Each row was made from one small tree. The marks that hang from a mark follow it in brackets, in alphabetical order. Every link used is in the known rows. Write each row's tree.
Known rows
X[P[A] W[D N]]: [ 0.47  1.14 -0.77  1.42 -0.21  1.37  0.40 -0.12 -1.71  2.09 -0.24 -1.42
 -1.26  1.91  2.92 -1.15  0.75 -0.98 -0.97  2.98 -2.90  1.41  3.15]
N[J W]: [ 0.74  0.49 -0.66 -0.67 -2.78 -1.70  2.39 -1.46  2.64  0.01 -0.47 -2.50
 -0.77  1.10 -0.98  1.44 -1.06  0.86  0.80  3.42 -0.55  1.10 -1.10]
W[D N[J]]: [-0.80  1.80 -0.06 -0.47 -2.47  1.02  2.32 -1.34 -0.39  0.77 -1.51 -0.93
 -1.88  2.90 -2.22 -3.87  0.32  1.35 -0.98  1.60  0.02  0.72 -1.00]
X[W]: [ 0.85  0.89 -1.30 -0.54 -1.00 -0.04  0.93 -2.12  1.29  2.35 -0.38 -2.99
 -0.65  1.11 -0.25  0.03  1.22 -1.34 -0.07  2.51 -2.42  1.09  0.70]
W[N]: [ 0.30  1.97 -1.22 -0.49 -2.28  0.55  2.22 -1.50  0.58  1.74 -1.72 -1.78
 -0.74  2.57 -1.87 -1.09  0.23 -0.63  0.00  1.86  0.00  1.97  0.26]
A[W[D N[J]]]: [-0.39  1.42 -1.30  0.60 -1.88  0.44  1.95 -0.94 -0.91  2.66 -1.02 -1.81
 -1.09  2.85 -0.23 -3.44 -0.40  1.43 -0.24  0.59 -0.53  1.14 -0.98]
A[P[X[W[N[J]]]]]: [ 0.02  1.36 -1.25  0.67 -1.12 -0.30 -0.07 -0.60 -0.22  3.84 -0.42 -3.06
 -1.48  1.23  3.54  0.53 -0.11  0.39  0.68  2.55 -1.71  2.82  0.73]
A[P[X]]: [ 0.39  1.89 -1.00 -0.18 -1.44 -0.60 -1.22 -1.59  0.73  4.09 -0.43 -3.86
 -2.17  1.55  2.69  0.73  1.07  0.07  0.53  2.70 -1.45  3.12  0.41]
J[N[W[D]]]: [ 0.34  1.26  0.23 -0.94 -2.54 -0.35  1.57 -1.01  1.77  0.33 -1.27 -1.14
 -2.21  1.42 -1.30  1.22 -0.68  1.22  0.53  3.42 -0.71  1.19 -0.21]
J[N[W[D[Q]]]]: [ 0.21  1.09  0.48 -0.65 -2.92  0.14  1.90 -0.69  1.79  1.06 -0.89 -0.87
 -2.37  1.85 -1.35  1.78 -0.42  1.25  0.40  3.25 -0.59  1.50 -0.68]
A[P]: [ 0.65  1.87 -0.93 -1.28 -1.98 -0.58 -0.30 -1.82  1.49  3.33 -0.21 -4.38
 -1.72  1.96  1.42 -0.01  1.30 -0.33 -0.02  1.87 -1.19  2.68 -0.44]
J[N]: [ 0.14  1.67 -0.42 -1.59 -2.42 -0.44  2.01 -1.71  2.02  1.80 -0.94 -1.76
 -1.71  2.06 -1.04  0.64 -0.04  0.07  0.07  2.76 -0.81  2.66 -0.48]
P[A]: [ 1.18  2.32 -1.36 -1.04 -2.75 -0.80  0.73 -2.50  1.37  2.59 -0.14 -2.94
 -1.76  2.21  0.82 -1.07  1.93 -1.52  0.11  2.81 -1.57  2.56  0.54]
N[J]: [ 0.03  1.21 -0.86 -1.58 -2.53 -1.14  2.34 -2.54  2.28  1.72 -0.15 -2.92
 -1.00  2.20 -1.09 -0.98  0.51  0.07 -0.41  2.32 -0.75  2.16 -1.78]
D[Q R]: [-0.80  1.74  0.21 -0.80 -3.34  0.71  2.32 -1.82  0.62  6.23  0.48 -2.66
 -3.42  4.18 -0.58  1.71  2.36 -1.26 -1.39  1.96 -0.36  3.97 -1.20]
N[J W[D[Q R]]]: [-0.42  0.64  0.66 -0.26 -3.35 -0.49  2.48 -0.96  1.11  1.55 -0.01 -1.85
 -2.76  2.31 -0.99  0.80 -0.06  1.60 -0.31  3.08 -0.34  1.11 -1.80]
X[P]: [ 0.79  1.26 -0.69 -0.82 -0.70 -0.17 -0.10 -2.07  1.63  2.38 -0.22 -3.43
 -1.19  2.35  0.45  0.89  1.53 -1.38 -1.11  3.24 -1.68  2.72  1.25]
P[A[W]]: [ 1.13  2.09 -2.02 -0.07 -2.36 -0.91  0.75 -1.86  0.48  3.65  0.08 -3.03
 -1.37  2.33  2.11 -1.50  1.08 -0.91  0.46  1.92 -1.73  2.62  0.45]
X[P W[D[R] N]]: [-0.40  0.98 -0.35  0.99  0.30  1.49  0.66 -0.24 -1.92  2.71 -0.64 -1.77
 -1.80  2.25  1.76 -0.46  0.66 -0.79 -1.50  2.74 -2.36  1.61  2.83]
D[Q]: [ 0.33  1.27 -0.22 -0.71 -3.33  0.93  1.76 -2.10  2.21  4.34  0.43 -2.44
 -1.92  3.41 -1.74  1.18  2.42 -0.93 -0.81  1.96 -0.71  2.73 -1.84]
A[P[X[W[D]]]]: [ 0.24  1.56 -0.82  0.35 -0.88 -0.10 -1.45 -1.22 -0.09  3.94 -0.37 -3.49
 -2.24  1.14  3.13  0.09  1.14  0.31  0.37  2.71 -2.17  2.20  0.83]

Which tree is each row?
[-1.91  1.80  0.78  0.09 -3.39  1.86  3.39 -0.55 -1.52  3.66 -0.61 -0.55
 -3.35  4.37 -1.48 -2.29  0.76  1.13 -1.75  1.27  0.45  2.23 -1.58]
W[D[Q R] N[J]]
[ 0.75  2.08 -2.16  1.42 -1.53 -0.97 -0.50 -1.48 -0.60  4.77 -0.26 -2.21
 -2.01  1.68  3.98 -0.48  0.79 -0.38  1.24  3.12 -2.13  3.16  1.69]
P[A[W] X]
[-0.07  1.67 -1.15  1.18 -0.82 -0.08 -1.84 -0.76 -1.25  5.15 -0.32 -3.58
 -2.47  1.94  4.06 -1.64  0.55  1.76  0.43  1.41 -1.79  2.14  0.07]
A[P[X] W[D]]
[ 0.67  1.37 -1.50  0.62 -1.22 -0.36  1.00 -0.83 -0.13  3.15  0.27 -2.61
 -0.86  2.67  3.25 -0.21  0.13 -0.84 -0.48  2.58 -1.77  3.36  1.65]
X[P[A[W[N[J]]]]]
[ 0.31  0.57  0.08 -0.65 -2.72 -1.04  1.70 -1.46  1.91 -0.44 -0.65 -2.08
 -1.69  1.30 -1.53 -0.30 -0.40  1.71  0.18  3.30 -0.62  0.05 -1.37]
N[J W[D]]
[-0.02  1.42  0.39 -0.96 -2.56 -0.41  1.76 -0.86  1.24  0.93 -1.24 -1.25
 -2.81  1.71 -0.91  1.34 -0.64  1.06  0.38  3.44 -0.64  1.63 -0.02]
J[N[W[D[R]]]]
[ 0.13  0.43  0.42 -0.20 -3.31 -0.37  2.22 -1.12  1.88  0.60 -0.07 -1.72
 -1.96  1.94 -1.56  0.59 -0.05  1.76 -0.08  3.06 -0.53  0.48 -2.06]
N[J W[D[Q]]]
[ 0.39  1.94 -1.35  1.81 -1.21  0.39 -0.18 -0.86 -1.65  3.22 -0.80 -0.89
 -2.26  1.19  3.17 -1.24  0.95 -0.41  0.82  3.62 -2.57  1.92  2.64]
P[A X[W[D N]]]
[-1.40  2.20  0.68  0.12 -3.03  2.31  2.29 -0.79 -1.58  3.96 -1.04 -0.75
 -3.58  4.30 -1.87 -1.98  1.59  0.37 -1.63  1.41  0.27  1.99 -0.71]
W[D[Q R] N]
[-1.62  2.16  0.24 -0.51 -2.47  0.85  2.71 -1.21 -1.56  2.08 -1.48 -1.09
 -2.95  3.47 -1.44 -3.50  0.34  1.08 -1.30  1.58  0.29  1.60 -0.61]
W[D[R] N[J]]
[-1.12  2.53  0.19 -0.50 -2.17  1.29  1.56 -1.35 -1.58  2.38 -1.86 -1.39
 -3.20  3.39 -1.83 -3.13  1.14  0.34 -1.24  1.69  0.02  1.41  0.31]
W[D[R] N]
[-0.19  0.49 -0.46  1.04  0.01  1.28  1.21 -0.25 -1.12  1.60 -0.38 -1.51
 -0.80  1.87  1.46 -0.96  0.02 -0.11 -1.27  2.72 -2.43  1.13  1.89]
X[P W[D N[J]]]
[-0.15  1.29  0.64 -0.68 -2.97  0.05  2.06 -0.63  1.20  1.73 -0.86 -0.99
 -2.94  2.11 -0.95  1.93 -0.44  1.11  0.19  3.27 -0.47  1.92 -0.47]
J[N[W[D[Q R]]]]
[ 0.19  1.25 -0.82  0.75 -0.44  0.24 -0.94 -1.99 -0.02  3.03 -0.95 -1.97
 -2.11  0.88  0.78 -0.32  1.53 -0.14  0.22  3.65 -2.48  1.15  1.38]
P[X[W[D]]]
[ 0.38  2.16 -1.56  0.48 -2.60 -0.19  1.54 -1.06 -0.78  2.95 -0.34 -1.90
 -1.56  2.72  1.83 -3.15  0.38  0.20  0.14  1.50 -1.26  2.05  0.20]
P[A[W[D N[J]]]]
[-0.64  1.86  0.41  0.20 -3.03  2.51  1.89 -1.01 -0.44  2.58 -1.06 -0.60
 -2.46  3.75 -2.68 -2.34  1.55  0.64 -1.22  1.35 -0.01  1.16 -1.03]
W[D[Q] N]
[ 0.81  0.95 -0.61  0.67 -0.05  0.68 -0.63 -1.08 -0.60  2.37  0.42 -2.52
 -1.67  1.54  3.04 -0.73  1.81 -1.28 -1.19  3.41 -3.60  1.32  2.65]
X[P[A] W[D]]
[-0.29  1.77 -0.91 -0.22 -1.43 -0.06  0.40 -1.94 -0.58  4.14 -0.63 -3.15
 -2.47  2.90  0.16 -2.47  1.26  0.48 -0.72  1.14 -1.19  1.61 -0.48]
A[W[D[R]]]
[ 0.27  2.27 -1.78  2.01 -1.54  0.01 -0.31 -0.84 -1.90  4.19 -0.86 -1.20
 -2.38  2.06  3.52 -1.97  0.48  0.37  0.97  2.79 -1.71  2.49  1.84]
P[A[W[D N]] X]
[ 0.88  1.00 -1.57  1.44 -0.30  0.76  1.13  0.00 -0.98  2.53 -0.10 -1.81
 -0.31  1.72  3.49  0.57  0.08 -1.83 -0.37  3.04 -2.87  2.40  3.52]
X[P[A] W[N]]
[-0.61  1.22 -0.88  0.97 -2.49  1.11  2.40 -0.52 -0.91  3.79 -0.46 -1.42
 -1.33  3.52 -0.24 -2.61 -0.08  1.50 -0.49  0.41 -0.38  1.64 -1.63]
A[W[D[Q] N[J]]]
[-0.20  1.83 -1.25  0.86 -1.50  0.64  0.08 -0.07 -1.62  4.06 -0.73 -3.11
 -1.67  2.72  2.54 -2.72 -0.28  1.60  0.04  0.12 -0.85  1.83 -0.32]
A[P W[D N]]
[ 0.27  1.30 -1.51  1.23 -0.59  0.26  0.32 -1.31 -0.32  3.17 -1.32 -1.55
 -1.21  0.96  1.09  0.59  0.36 -0.54  0.79  3.38 -1.84  1.95  1.96]
P[X[W[N]]]
[ 0.63  1.85 -1.24  1.27 -1.10 -0.10 -0.93 -1.58 -0.89  3.46 -0.35 -1.62
 -2.55  0.93  3.31 -0.90  1.69 -0.63  0.64  3.94 -3.04  1.82  2.34]
P[A X[W[D]]]
[ 0.52  0.56 -0.33  0.25  0.39  0.89 -0.62 -1.38  0.03  2.07 -0.03 -2.74
 -1.41  1.51  1.31 -0.34  1.69 -0.88 -1.47  3.18 -3.18  0.93  2.05]
X[P W[D]]
[ 1.22  0.84 -1.41  0.63 -0.12  0.05  0.08 -1.03  0.12  2.86  0.61 -2.87
 -0.72  1.38  3.59  0.91  1.16 -2.09 -0.56  3.51 -3.52  2.38  3.04]
X[P[A] W]
[ 0.88  1.73 -1.74  1.27 -1.14 -0.56 -0.46 -1.54 -0.35  3.77 -0.30 -1.95
 -1.89  0.84  3.72  0.28  1.24 -1.23  1.10  4.03 -2.96  2.52  2.54]
P[A X[W]]
[-1.11  1.48  0.49  0.17 -3.42  2.01  3.01 -0.78 -0.42  2.27 -0.68 -0.34
 -2.20  3.81 -2.30 -2.77  0.76  1.34 -1.29  1.26  0.23  1.32 -1.98]
W[D[Q] N[J]]
[-0.82  1.70 -0.75  0.97 -2.19  1.36  1.90 -0.58 -1.73  4.88 -0.69 -1.69
 -2.31  3.85  0.02 -2.15  0.48  0.76 -0.77  0.47 -0.35  2.04 -0.64]
A[W[D[Q R] N]]
[ 0.16  1.64 -1.07  0.10 -1.41 -0.04 -0.97 -1.02 -0.48  4.38 -0.07 -4.21
 -2.04  2.41  2.68 -2.27  0.81  1.36 -0.17  0.54 -1.49  1.76 -0.84]
A[P W[D]]
[ 0.71  1.63 -1.18  0.64 -0.97  0.23  0.05 -0.91 -0.52  3.06 -0.06 -2.53
 -1.45  2.74  2.79 -0.86  0.84 -0.77 -0.73  2.56 -1.87  2.76  1.97]
X[P[A[W[D N]]]]
